Each row was made from one path, in order. Every step used is in the known rows, and no mark comes twice. Write each row's path.
Known rows
U, T, N: [  0   9   0 -18   4   8  11  15 -13   0 -17  15  18  -1   5  13  -7  -4
  16  13 -17   8  11   9   5   1  -9   7 -14  10  -1  -6]
T, N: [  1   4  -2 -18  -1  -1   6   1  -7   3  -1  13   5  -1   4  13  -8 -12
   7   5  -5  13  12   2   5  -1  -9   2 -14   7  -5  -9]
X, T: [  7 -10   7  10  -8  -1  -8   1  -4   1   2  14  -8  15  14  -1   5   2
   2   5   1  -3  -3   5   0   7   3  11   4  15  12   1]
X, C, H: [  1 -10  -3  21   4  -4 -17   2   2   1  11   8   3   5   1 -18  -7  -6
  -9  10  -3   5  -7   8   5 -17  10 -15   7 -12   5 -11]
T, U, C, H: [-19  19   3  -6   7   1 -11  22  10   3   5  -8   1   9 -18   2  -5  -1
  -5   1 -14   5  13  -3  12 -11   2 -18  15  -4 -16   0]
Y, C: [ -1   4  12 -11   0  -3  13  -7  -7   3  -1   3  -7  -2  -6   6   2 -11
  -5  12  -4   6  -3  -7  -8  -5  -4   2 -10  -7   2  -9]
K, Y, C, L, W: [-18  20   2 -14   9 -22  -8 -32   6   5   4 -23  12   0   4 -14  19  -3
   8  13 -13  10 -23  12  -5  -2  -7  -7  17   0   9 -32]
Y, X, C: [  4  -6  -1   5   4  -8  -7  -2  -9   1   5   7 -11   4 -10   0 -16 -23
  -7  12   9  15  -2   5 -15 -11  -1  -7  -5  -2  14  -6]
K, T, U: [ -9   9  -3 -14 -16  -1  -1   1  -3   9   1   6   1  11   0   9   4 -14
   5   8  -8   8  14   0   4  10  10 -13  -7  13  -9 -10]
U, T: [ -2   6   1  -2   5   8   5  14  -6  -4 -15   2  13   1  -1   0   2   8
   9   7 -12  -4  -1   6   1   2   0   5   0   4   3   4]
T, C, Y, X, P: [ -7  13   9  19   7 -21  -2  -6  10  -3  -2   3   3  11 -15 -17  12 -13
   5  19 -20   8   3  11   0  -4 -10  -3  -9  28 -11  -3]
U, T, X: [ -9   9  -4 -17  14   6   0  20  -5 -11 -15   1  18  -2 -11  -6  -2  -1
  15  -2 -11  -6   8   5   3   7  -5   6 -11  18  -4  -7]
X, T, U, C, Y: [ -6   5   3   4 -12  -3  -8  11   4   0  -4  18  -8  29  -7  -9   4  12
   9   4 -21  -9  15   4   7  -3   4   8  11  32  -9  10]
H, P: [  8   0   0   9   3  -1   2   5   2   1   7  -2  -9   6  -2  -1  -2   5
  -7  -2  13 -13 -15  -5  -4   3  -2   2   7  -1 -10   0]
K, X, T, U, C: [-20  14  -1 -21 -14  15 -14  11   4   1  -3   2 -11  21   1  13 -10  -4
   1   7  -8 -10   0  -3 -11   5  -6   4  22  18   6  -2]
K, X, T, U: [-14  10   0 -10 -26   2 -15  -1   7   6   4   4  -2  13   9   4  -6 -11
   0   6  -1 -10   6   8  -6   9   1   2  12  20  14 -16]
U, C, H: [-13  10   3   1  14   6 -10  20   8  -2   3  -8   5   4 -15  -1   2   7
  -5   0 -12   1  -9   0   5  -7  -1 -12  22 -12 -12   6]
C, U, T: [-2 25  8  6  2  7  1 16 -1 -2 -2  8 11 10 -7  1  0 10 13  7 -5 -1 11 16
  8  2  3 -5 12  4 -6 -9]
K, T, C, U: [-13  23   7  -8  -2   3  -2  -2  -1  -1  10  13   3  18  -5  11  11 -13
  13  11  -9  12   8  -2   6   9  -2 -12 -10  15 -21 -19]
X, C: [  8 -16  -8   8   2   5  -7  -5 -11  -1   2  14  -9   9   6  -7 -13  -6
  -3  11   1   3  -5  -4  -5 -12   5  -1  -7  -1   9  -3]
K, Y, X, T, N: [ -8  12  11 -20 -13 -11  -4 -12  -8  10   6  11   7  13  10  15   6 -33
  12  15  -2  20   7  23 -10  18  -5   3   5  25  24 -21]
U, C, L: [-10  16   3   2  15   8  -8  11   3  -8   3  -9  -6  11 -14   1   1  13
   2   2  -6   4 -13  -8   2 -12  -9  -6  17   7  -9   5]
C, T, N: [-13   1   5 -19 -10  -4  -1  -4  -2  -4  -4  22   4   2  -3   6   6  -4
   9  -4 -13  15  19  16  11   2  -5  11 -12  17   2 -12]
K, X: [-16  10  -6 -11 -10   6  -7  -6  11   1  -1 -10   9  -6  -2   2  -5  -3
  -2   0   1 -10 -13   7 -12   7  -5  -2  14  -4   6 -12]
K, X, T, C, L, W: [-23  14  -4  -4   5 -11 -32 -15  16  -8   3 -15   9  10  12  -9   6   1
  11   9 -13  -3 -26  10  -1  -1 -22   6  14  24   5 -25]
T, U, C, H, P: [-12  19   3   2  11   0  -9  28  12   5  12 -10  -8  14 -20   1  -7   3
 -10  -1  -1  -8  -1  -9   8  -7   0 -16  22  -6 -26  -1]
K, T, U, C: [-16  12  -4 -25  -6  11   1  12  -7   4  -6   5  -8  18  -9  18   1  -7
   6   8 -15   7   7 -11  -1   7   2 -11   2  11 -16   4]
U, C: [ -7   3  -1 -11  10  12   1  12  -3  -5  -7  -1  -9   8  -9   9  -3   7
   2   1  -7  -1  -7 -11  -5  -3  -7   3   9  -1  -8  14]
Y, X: [ -5  10   7  -4   2 -12  -1   3   1   2   4  -8  -1  -4 -17   6  -3 -17
  -5   1   8  12   4   9  -9   2  -4  -6   2  -1   6  -3]
L, W: [ -2  -4 -12  -6   9 -16  -9  -8   4   1  -7 -12   5  -4   7  -7   1   8
   5  -3  -6   0  -9   8   1  -1  -8   2   9  -6  -3  -2]
K, T, U, C, Y: [-17  13  -7 -12 -13   1   2   7   3   3  -7  11   4  21 -16  -3  10   7
  12   5 -27  -2   9   3   5   5   6 -10   5  22 -26   3]
T, U, C, L: [-15  26   3  -6   8   4 -10  15   3  -2   6  -8  -9  16 -18   4  -6   4
   2   3  -8   9  10 -12   9 -16  -6 -12  10  14 -13  -2]
X, C, U, T, K: [ -8   8  -4  11   3   7 -14   9 -19  -4 -10  26   1  10   0  -7 -16 -14
  18  11 -17   5  13   8   9 -11   6  -2  -8  14   9 -21]
K, X, C, L: [-11   6 -10  10  -4   7 -22 -11   6  -3  11  -2   3   6   0 -14 -14  -2
  -5  12   3   0 -23   6 -10 -15  -2 -11  15   4  12 -25]

Which path is each row?
[-10  -5 -16   9 -15   0 -11 -15  11  -1   0  11  11   5  -3 -25  -9   5
   1   7 -11 -14 -16  17 -11  -9   4  -2  11   7   6 -16]
K, X, C, Y
[-31 -11  -5  -6 -15  -2 -23 -30 -10  -5  -8  19   2   6  10 -20  11 -22
  16  -2 -27   6   3  12   2   1  14   9  -8  26  34 -24]
X, C, T, K, Y
[  0 -12 -14  -8  11   2 -12   1 -10  -9   2  14  -4   5  -4 -13 -15 -15
   3   3   2   1   3  -5  -4  -8   0   1 -19  13   1 -12]
T, X, C
[ -4 -14  -2 -11  -9   0  -8  -9 -12  -6  -2  36  -4  10   5  -1  -6 -10
   6   7 -12  19  14  12   6 -11  -1  11 -19  16  11 -14]
X, C, T, N
[-19   9   7  -9 -16  -7  -9  -2   6  -1   1   8  -3   7 -11  -5   9  -1
   2  -9 -11   6  29   9  13  -1   8   2  -5  18   4  -8]
C, T, U
[ -8   0   0  -2 -18   7 -15  -4   6   1   0   4   1   8  12   2   0  -1
   0   6   1 -13 -16  12 -12  13  -1   8  20  11  17 -11]
K, X, T
[  3  13   5  12   1 -10 -12   0  -5   2  18  14 -12  14 -17   1 -17 -20
  -5  11  16  18  10  14  -8 -11   3 -16   8  -2   5 -19]
Y, X, C, U
[-27  18  12  -2   0 -15  -5 -14   3  11   9  -9   9  -5  -4 -12  14 -31
  -1   6 -15  -5 -18   2  -1   7   5  -9   6  -2   5 -37]
T, K, Y, C, H, P
[-19   0   6 -14   2   9  -6   6   2 -12 -10   6  -8  11 -15   1  11  15
   4  -8 -16   2   0   3   2   0  -3  12  12   9   0  12]
U, C, T
[-23  21   1   0  -6 -12 -20 -20 -10   7  12  10  -1   8  -7  -5  -8 -44
  12   8  -4  19  11  16  -7   0   7 -16   5  15  23 -38]
T, K, Y, X, C, U
[-25  -1 -19   6 -12   4 -14  -4  -1  -5 -25  17  24  -3  -2 -28 -11  -5
  18   8 -36 -17  -9  20  -3  -7   2   7  -3  21  16 -22]
U, T, K, X, C, Y
[ -6  10   4  10  -5 -22   0  -3  12   2   2  -1  10  -1 -25 -13   6  -3
   0  -2  -4   3   5  22  -3  -1  -1  -6   5  10  -3  -6]
C, Y, X
[ -2  32  17 -23   2   2  19  11 -16   4  -4  26   8   7  -8  19  -7 -14
  14  24 -14  17  20  12   5  -4 -11  -1 -13   4  -7 -29]
Y, C, U, T, N
[-26   5   0 -29  10   8 -12  13   3 -20  -8   5  -3   8 -26  -4   9   7
  11 -17 -15  -1   8   1   3   4  -7  13   0  22  -7   3]
U, C, T, X
[-23  41  12 -30   7   2   5  -1  -6  -2   0   3  22   8 -14  -3  11 -15
  22  13 -14   2  11  14  -4  13   0  -4   2  15   1 -38]
K, Y, C, U, T, X
[-14  15  -4  -6  -2  -2   1  10   8   0  -5   5   0  15 -21  -8  -1  11
   6  -2 -21  -6  18  -1   8 -11   1  -3   6  17 -20   7]
T, U, C, Y
[-28  20   5  -8 -12   8 -25  18  17   4   7  -4   3  18  -5   3  -5  -3
  -5   6 -13  -8  -3   8   0   1   0 -10  35   7   2 -11]
K, X, T, U, C, H
[-22 -11   3   0  -7 -14 -21 -10 -11  -7  -6  19 -11  -1 -18 -10  -4 -33
   3  -4 -13  19  12  14  -2  -8   3   7 -17  20  27 -17]
Y, X, C, T, K
[-23  -2 -16  -8  -5  15 -16   1 -13  -5 -24  11  12  -5   5  -7 -20 -19
  13  11 -25  -8 -12   6 -10  -4  -2   7  -7  11  24 -20]
U, T, K, X, C
[ -8   9  16   2   4 -10   1   0   6   6   9  -3   7  -6 -12  -5   8 -11
 -12  12  -8   8  -6   4   3  -8   2 -12   2 -17  -2 -18]
Y, C, H
[ -9  25  10  -3   8   0  -3   0   3  -6  12   6  -1  12  -9   7   0  -9
   8   5  -3   7  17  -5  10  -5  -8  -6  -9  10 -16 -15]
T, C, U
[-32  20  18 -31 -22  -9   2 -26   1   5   2   4   2   8  -8  -3  23 -17
   5   6 -20  11  21   9  -1   5  10   2  -4  16  17 -28]
K, Y, C, T, U
[  0  26   3   8  14   5  -9  20  -2  -7  -5  11  10  19  -5 -12   1   3
  19  14 -10  -4  12  16  11   8   0  -5  10  26 -14 -16]
C, U, T, X, P
[-15  24   4   3   1   4  -7  13  -8  -2 -11  13  11   2  -7   0  -4  -9
  22   0 -18   2  18  12  15   2   1  -1  -2  15   0 -18]
C, U, T, K
[ -8  -6 -14  -4  -8  10 -12 -10   0  -1   1   5   0   2   6  -5 -18  -9
  -5  11   1  -7 -18   4 -17  -7   0  -3   8  -4  14 -15]
K, X, C
[  1   1   6   2 -15  -5  -9   5  -3   6   5  13 -11  19  10   3  -2  -8
   2   6  -1   1  19   1   6   2   7   4  -2  23   8  -4]
X, T, U
[ -2  15  16   8  -1  -1 -11   2   0  -6  14  20  -8  26   5   5   5  -7
  10  10  -3   5  14   0   8   1  -6   4  -5  25  -4 -12]
X, T, C, U
[ -5 -12   4   8 -11  -4 -15  -1 -11   0  -8  17  -8   6  14  -2   2 -17
  10   0 -13  -1   4   1   6   7   2  14  -9  27  18  -7]
X, T, K
[  3  23   5  -7   5  -2   0  16 -19   2   1  29   5  13 -13  14 -24 -25
  12  24  -1  27  21  23  -1 -11  -7 -10  -6   8   3 -25]
Y, X, C, U, T, N
[-12   7   1   4   2  -9   3  -7  10  -8  -2   7  12   5 -10 -15  11   2
  10   2 -22  -3   7   0   8  -8  -7   5 -18  21 -17  -3]
T, C, Y
[ -3  16  16   3   5  -8   2  -7   0   0   9  -3  -4   1 -12  -3   6  -5
  -6  14  -2  11  -9  -3  -1 -14  -6  -5  -3   2   1 -20]
Y, C, L
